(in the rows, 128 means zero)
Known rows, with every step that occurs:
mebiz tolib tafi netivup: [102 166 103 153 149 144  78 162 177 122 105 145 145 161 174 145  68 108
 141 141 130 132  66  81 138 162  93  87 117 110 139 155 186  77 106 140
 149 162 149 147 133 115]
mebiz tolib: [122 150 131 136 151 143 126 156 136 150 134 125 144 135 122 139 100 114
 151 118 120 138 108 123 125 144 139 119 115 107 114 113 145 109 110 143
 119 141 140 140 146 141]
netivup tafi: [143 136 152 113 123 137 142 122 135 142 111 121 142 106 148 133 148 132
 113 142 111 117 130 148  98 104  90 113 115 133 112 109 142 104 134 149
 135 132 142 130 132 109]
vugub luvo mebiz tolib: [140 127 130 128 125 147 127 184 120 167 138  76 187 126 162  98  97  95
 161 117 110 139  90 136 152 155 145 116 159 138 106 116 137 126  91 161
 121 109 138 122 122 169]
vave gilev nomeme: [122  81 128 157 115 125 119 152 108 145  60  79  82 158 159  97  89 132
 112 127 138  88  98 160  88 115 141 169  74 157 144 121 140 115 141 171
 117 115 132 150 131 110]
luvo mebiz tolib tafi: [102 131 123 149 125 147 104 175 146 153 124 115 157 133 176 152  64  98
 179 151 143 158  66 101 129 156 114 102 156 113 136 144 166  92  84 157
 134 144 150 124 126 151]
zepi geno: [128 155 124 130 125 128 104 110 107 135 141 144 128 134 142 124 140 112
 104 116 125 119 115 128 106 157 141 123 105 133 120 128 128 110 131 141
 133 105 138 140 114 120]
netivup neme: [138 139 140 108  99 143 158 110 106 129 120 111 151 104 125 120 140 125
 135 127 132 121 150 114 117 108 125 123 142 112 110 122 142 111 127 140
 133 139 118 122 110 128]
geno zepi tafi netivup vugub zado: [101 144 109  97 158 102 117 148 150 143 114 142 149 173 150  48 127 108
   4 155 122  89 157 110 162 119  94  53 120 115 136 130 121  62 168 152
 144  82 140 152 107 146]
geno zepi: [124 125 122 126 147  95 144 121 129 139 125 136 130 154 115 114 139 115
  99 112 130 108 125 136 133 139 123 120 127 119 127 123 101 104 135 137
 120 115 141 124 139 158]
luvo neme netivup vugub zado: [113  94 117 113 140 173 150 168 129 129 131 144 159 144 185  51 129 161
  51 153 103 140 195 109 147  92 125 106 177 103 135 122 173 114 140 137
 123  76 144 119 109  80]
mebiz luvo: [110 115 132 143 118 139 125 127 116 142 146 121 136 125 134 160 123 153
 144 113 146 135 118  98 158 152 131 124 137  99 113 113 114 144 101 127
 140 121 148 134 127 123]
vugub luvo neme: [125 104 155 130 125 146 131 167 113 132 122 112 152 137 158 101 134 138
 107 119 111 152 122 134 177 162 129 129 180 147 110 117 122 146 126 138
 107  94 124 133 128 128]
gilev vave: [113 114 127 126 114 101 143 147 127 126  98  97 141 138 116 122 130 119
 118 127 115 129 111 148 112 102 145 138  95 136 130 130 121 122 115 138
 124 106 148 130 143 104]
mebiz luvo vave gilev: [ 85  87 105 163 117 133 126 142 108 130 104  87 115 170 171 130  97 166
 109 133 161 131  91 139 164 131 117 145 113  99 127 134 117 163  61 131
 173 104 140 143 156  99]
netivup vugub luvo tafi zepi nomeme: [152  94 173 153 122 179 104 140 156 146 126  74 117 184 209  95 126 154
  67 120 114  66 134 170 158 190  95  96 113 178 111 108 143  93 173 131
 133  58 118 123 121 138]
vugub luvo mebiz tolib tafi: [124 130 135 134 119 142 107 197 144 154 116  88 189 127 187 128  74  88
 175 123 121 159  60 119 157 177 118  95 173 135 122 133 152 105  83 160
 132 132 126 130 113 161]
luvo neme: [108 103 142 146 134 156 130 148 119 131 128 140 122 144 149 127 120 154
 117 142 137 146 135 117 147 136 129 135 158 124 127 127 138 134 123 135
 109 110 143 128 147 117]
netivup vugub: [134 117 143 101 128 134 127 138 137 143 125 109 132 140 131 116 122 147
 103 138 124 128 153 119 116 112 131 105 122 118 127 110 132 108 135 111
 129  99 117 128 112 103]
tolib mebiz luvo vave: [102 118 129 150 125 136 127 108 145 134 135 114 123 143 163 151 106 174
 136 141 150 165  76 120 155 149 128 130 131 100 139 151 134 142  50  91
 171 132 172 142 141 108]
geno zepi tafi netivup: [105 143 109 161 139  92 122 121 138 124 116 161 113 176 132  99 112 106
  49 155 134  56 112 108 156 141  83 100 107 142 141 145  99  86 147 163
 131 126 155 137 128 156]
mebiz tolib tafi zepi geno: [ 99 182 133 171 148 168  61 135 154 158 128 154 139 179 180 175 105  84
 124 111 136 118  55 111 117 218 121  89  90 142 121 128 192  59 128 146
 152 151 153 153 139 136]
tolib mebiz luvo: [131 121 147 151 113 147 120 104 139 151 134 129 124 120 150 161 108 167
 154 116 129 160  95 102 141 163 139 130 132  98 124 120 126 126  82 112
 149 145 159 130 120 123]
mebiz tolib tafi netivup vugub: [108 156 119 123 145 147  76 168 190 138 100 124 150 173 175 131  58 132
 115 154 127 133  94  78 121 143  97  65 112 101 135 136 189  55 108 125
 149 132 133 147 122  92]
luvo vave: [107 123 111 128 141 125 133 132 134 110 127 115 127 151 141 113 128 135
 110 148 149 139 108 151 144 112 115 127 129 127 144 158 132 144  97 112
 152 113 140 145 150 109]
neme netivup vugub luvo tafi: [148  72 149 133 115 153 160 167 157 109 126  88 154 150 199  72 104 162
  69 135  68  71 152 147 164 121  97 111 144 160 134 104 125 118 130 141
 116  78 100 110  81  86]
tolib mebiz luvo tafi zepi: [108  90 172 202 126 188 103 109 170 145 130 120 107 170 217 189  86 185
 132 129 120 106  68 126 172 204 103 123 112 154 139 112 158  99  99 118
 152 139 148 122 139 136]
tafi netivup neme: [139 147 107 116 106 150 131 111 124 115 106 115 144 132 151  91 124 122
 114 139 129  92 143 103 127  95 102 109 128 117 122 141 169 104 128 139
 151 133 127 129 111 112]
mebiz tolib tafi: [104 159 135 142 141 140 106 159 161 138 122 138 151 136 147 169  81 110
 163 123 131 160  77 105 129 167 113  99 131 108 129 135 157  88 104 144
 135 164 131 143 138 133]
mebiz luvo neme: [ 94  94 150 164 125 165 120 150 110 145 139 134 130 133 155 155 117 179
 137 125 151 154 122  90 180 162 131 128 168  96 109 114 124 151  92 136
 125 104 163 132 139 109]
neme netivup: [138 108 100 156 120 137 152 123 130 104 138 153 130 133 142 105 124 130
 107 133 109  88 149 114 125 105 117 151 135 131 136 134 140 135 121 141
 133 138 145 105 109 105]
tolib tafi: [110 136 131 138 119 123 108 137 157 117 109 140 132 131 151 156 107 125
 138 136 137 146  93 107 133 148 105 106 140 125 143 149 145 110 124 125
 141 153 122 129 117 125]
zepi tafi netivup vugub luvo: [135 134 136 116 118 123 106 158 140 125 116 110 150 153 159  74 110 126
  44 159 105  82 131 109 165 135  93  80 126 161 122 121 119 105 145 138
 132  95 112 146  88 108]

Rows:
[108 130 137 148 135  89 151 130 120 138 132 156 121 153 108 125 128 107
  64 140 139  85 118 125 144 146 104 113 124 135 127 125  72 100 147 165
 115 128 142 133 127 173]
geno zepi tafi
[141 137 126 145 133 100 129  99 121 152 135 141 105 159 121 101 155 112
  91 110 154  93 135 140 117 160 117 129 113 105 117 139  97 100 154 150
 123  95 169 120 140 171]
geno zepi nomeme
[125 121 128 136 110 167 137 128 141 100 102 101 129 147 198 103  92 149
 108 154 112  70 126 117 151 115  75 102 124 140 138 144 167  93 126 154
 137 114 110 126 108 112]
luvo tafi netivup neme
[126 115 146 159  97 178 133 103 151 126 107 105 129 143 223 141  70 186
 132 140 116 104  92  92 168 149  92 106 127 113 134 138 173  91  77 140
 157 134 140 124  99 109]
tolib mebiz luvo tafi netivup neme
[122 129 121 142 134 149 125 169 118 164 137 100 156 131 151 122  80 101
 175 142 130 132  99 120 124 136 140 124 137 115 121 119 152 106  87 165
 125 125 153 122 139 161]
luvo mebiz tolib
[148 119 125 136 117 147 163 114 138 119 119 151 148 110 165 110 146 132
  92 152  98  82 150 139  96  80  78 129 118 134 121 113 153 107 124 156
 131 140 155 111 114  84]
neme netivup tafi
[132 128 151 140 132 166 120 108 153 146 111 126 140 139 165 141 157 122
 101 144 120  90 124 159 105 130  81 109  92 162 115 103 173  86 153 135
 147 139 147 126 152 116]
netivup tafi zepi
[102 150  97  85 140 136  78 156 179 122  92 129 158 153 196  82 104 124
  74 150 124 158 132  95 150 127  93  46 138 107 152 160 196  74 145 112
 166 102 115 144  99  97]
tolib tafi netivup vugub zado
[143 117 138 120 101 160 140 148 136 103  98  77 161 141 208  75 107 135
 102 131  87  80 120 136 182 137  81  97 141 163 124 135 156 107 126 161
 134 102  89 128  90 121]
vugub luvo tafi netivup neme
[144 113 124 170 122 174 142 104 152 119 123 151 140 141 183 119 157 124
  76 156  98  48 141 147 103 104  67 128 102 162 123 107 187  94 143 147
 149 150 165 104 134  95]
neme netivup tafi zepi
[163  75 117 118  98 143 152 164 125 133 132  80 174 131 182  49 113 130
  93 149  95  90 157 124 142  93 124 122 169 146 128 112 134 127 106 138
 132  73 131  93  75 108]
neme netivup vugub luvo mebiz
[135 156 147 143 133 165  99  94 129 157 120 138 135 147 182 140 175 107
  78 128 122  77 103 157  86 151  98 103  68 168 102 102 175  68 158 152
 147 115 156 139 132 113]
netivup tafi zepi geno
[112 163 134 186 138 173  70 126 168 150 129 145 117 170 176 164  99 101
 142 118 161 111  82 114 120 209 103 104 109 121 113 143 184  69 140 147
 156 156 171 136 155 158]
mebiz tolib tafi zepi nomeme
[103 141  94 161 135 149  77 175 167 134 106 125 152 159 203 128  46  98
 161 164 140 126  57  80 140 150  97  90 145 121 148 162 196  76  77 154
 146 146 160 131 126 139]
luvo mebiz tolib tafi netivup
[111 143 111 159 125 126 103 131 138 110 120 154 115 147 145 110 104 117
  80 166 135  76 114 101 147 132  85 103 111 152 144 146 130 112 139 159
 140 139 141 145 117 126]
zepi tafi netivup
[146 140 119 170 131 175 120  89 128 135 128 164 137 150 202 111 167 108
  51 139 100  36 120 146  85 131  84 120  76 170 115 111 185  78 148 164
 153 127 176 123 117  87]
neme netivup tafi zepi geno
[121 157 120 136  97 146 138 115 115 109 117 137 136 124 145 102 114 117
  84 168 138  69 136  89 142 106  80  98 128 137 123 143 138  95 139 169
 144 148 135 137  99 125]
zepi tafi netivup neme
[130  93 171 103 126 155 127 175 126 148 119  91 159 145 160  88 129 160
  84 131 108 148 149 127 163 142 138 104 177 139 107 102 121 128 134 122
 105  65 113 134 113  98]
netivup vugub luvo neme
[130  96 136 156 123 173 165 133 131 121 117 164 137 121 187 103 139 158
  82 167 100  94 153 130 118  87  77 136 153 131 121 117 159 114 120 168
 116 123 170 108 129  70]
luvo neme netivup tafi
[114 155 104 136 104 170 110 158 143 138 100 103 173 135 204 114  52 100
 166 162 144 122  83  68 125 128  94  80 155 103 133 155 206  60  82 168
 155 153 149 124 106 135]
luvo mebiz tolib tafi netivup neme
[133 100 161 131 121 138 137 163 141 118 120  89 146 139 181 112 111 137
 113 116  88 110 107 165 181 166 107 115 144 168 130 120 115 134 128 147
 115  97  92 133 111 139]
vugub luvo tafi
[114 140 121 196 128 180  71 140 155 165 131 120 125 168 200 149  82  89
 161 142 173 108  68 109 121 200 103 108 129 132 125 153 193  70 121 159
 155 133 188 118 150 175]
luvo mebiz tolib tafi zepi nomeme
[122  79 132 142 125 171 149 155 132 124 130 139 130 155 164  89 108 178
  69 164 112 105 178 100 130  93 118 132 160 115 134 113 149 120 121 132
 109  91 150 105 112  73]
luvo neme netivup vugub
[122  72 150 166 110 182 141 130 145 147 137 144 122 152 190 126  92 219
  94 152 115 136 141  74 141 133 132 136 168  83 127 108 152 117  73 113
 133 106 183 108 106  62]
tolib mebiz luvo neme netivup vugub
[150 102 127 122 107 131 130 163 109 138 130  80 168 118 163  87 122 107
 141 127 121 125 110 143 157 137 135 123 169 156 122 127 120 142 108 142
 130  95 125 111 103 156]
vugub luvo mebiz
[117  84 140 193 113 179 144 118 132 132 143 169 118 137 188 140  99 199
 123 140 118 134 117  77 153 149 127 159 168  98 128 127 147 140  64 133
 133 136 193 108 117  85]
tolib mebiz luvo neme netivup
[137 108 116 115 105 131  83 178 165 131  89  79 174 156 213  80  77 122
 106 165 121 121  98  95 160 140  93  66 168 152 148 151 166  92 109 121
 155  83 114 120  79 108]
tolib tafi netivup vugub luvo mebiz
[130 130 133 117 131  92 124 152 143 139 109 118 150 180 145  60 122 116
  14 142 107  62 128 120 170 144  89  72 122 153 124 116  90  82 154 148
 129  82 123 141  96 137]
geno zepi tafi netivup vugub luvo
[122 153 123 160 141 158  85 104 117 144 139 143 117 172 159 131 149 105
  88 117 129  89 100 135 119 179 138 120  85 167 122 120 162  95 150 129
 148 114 148 139 131 132]
tafi zepi geno
[153 117 156  86 120 124 130 158 135 145 120  74 161 130 137  92 135 138
  96 116 103 133 148 139 144 128 136  97 141 136 109 103 114 122 142 116
 126  87  97 132  99 111]
netivup vugub luvo
[124 100 135 131 142 154 106 152 171 117 104 100 115 182 203 101  74 168
  75 169 108  81 130 123 147 117  84  84 104 148 156 130 160  82 133 127
 132  77 111 131 113  88]
luvo tafi netivup vugub
[100  80 117 189 112 176 146 144 110 123 152 158 129 142 171 131 113 181
 114 140 133 110 143  79 175 141 120 149 176  99 120 113 139 152  86 148
 129 116 182 110 118  89]
mebiz luvo neme netivup
[147 125 117 107 133 152 100 198 143 165 119  59 186 161 186  58  73 107
 113 144 102 112 112 106 148 133 129  77 139 131 116 120 163  91  96 144
 133  76 136 133 109 127]
tafi netivup vugub luvo mebiz tolib
[109  94 151 181 143 176 110 136 164 126 125 120 108 180 191 147 107 142
 107 140 119  77 106 155 158 169  97 115 107 182 146 122 162 105 147 133
 131 119 120 125 144 140]
luvo tafi zepi
[142  67 148 164 127 182 133 158 172 113 127  94 142 184 217  84 113 155
  52 136  69  42 140 154 169 143  94 109 127 189 132 100 156 103 150 128
 129  84 105 105 100 102]
neme netivup vugub luvo tafi zepi
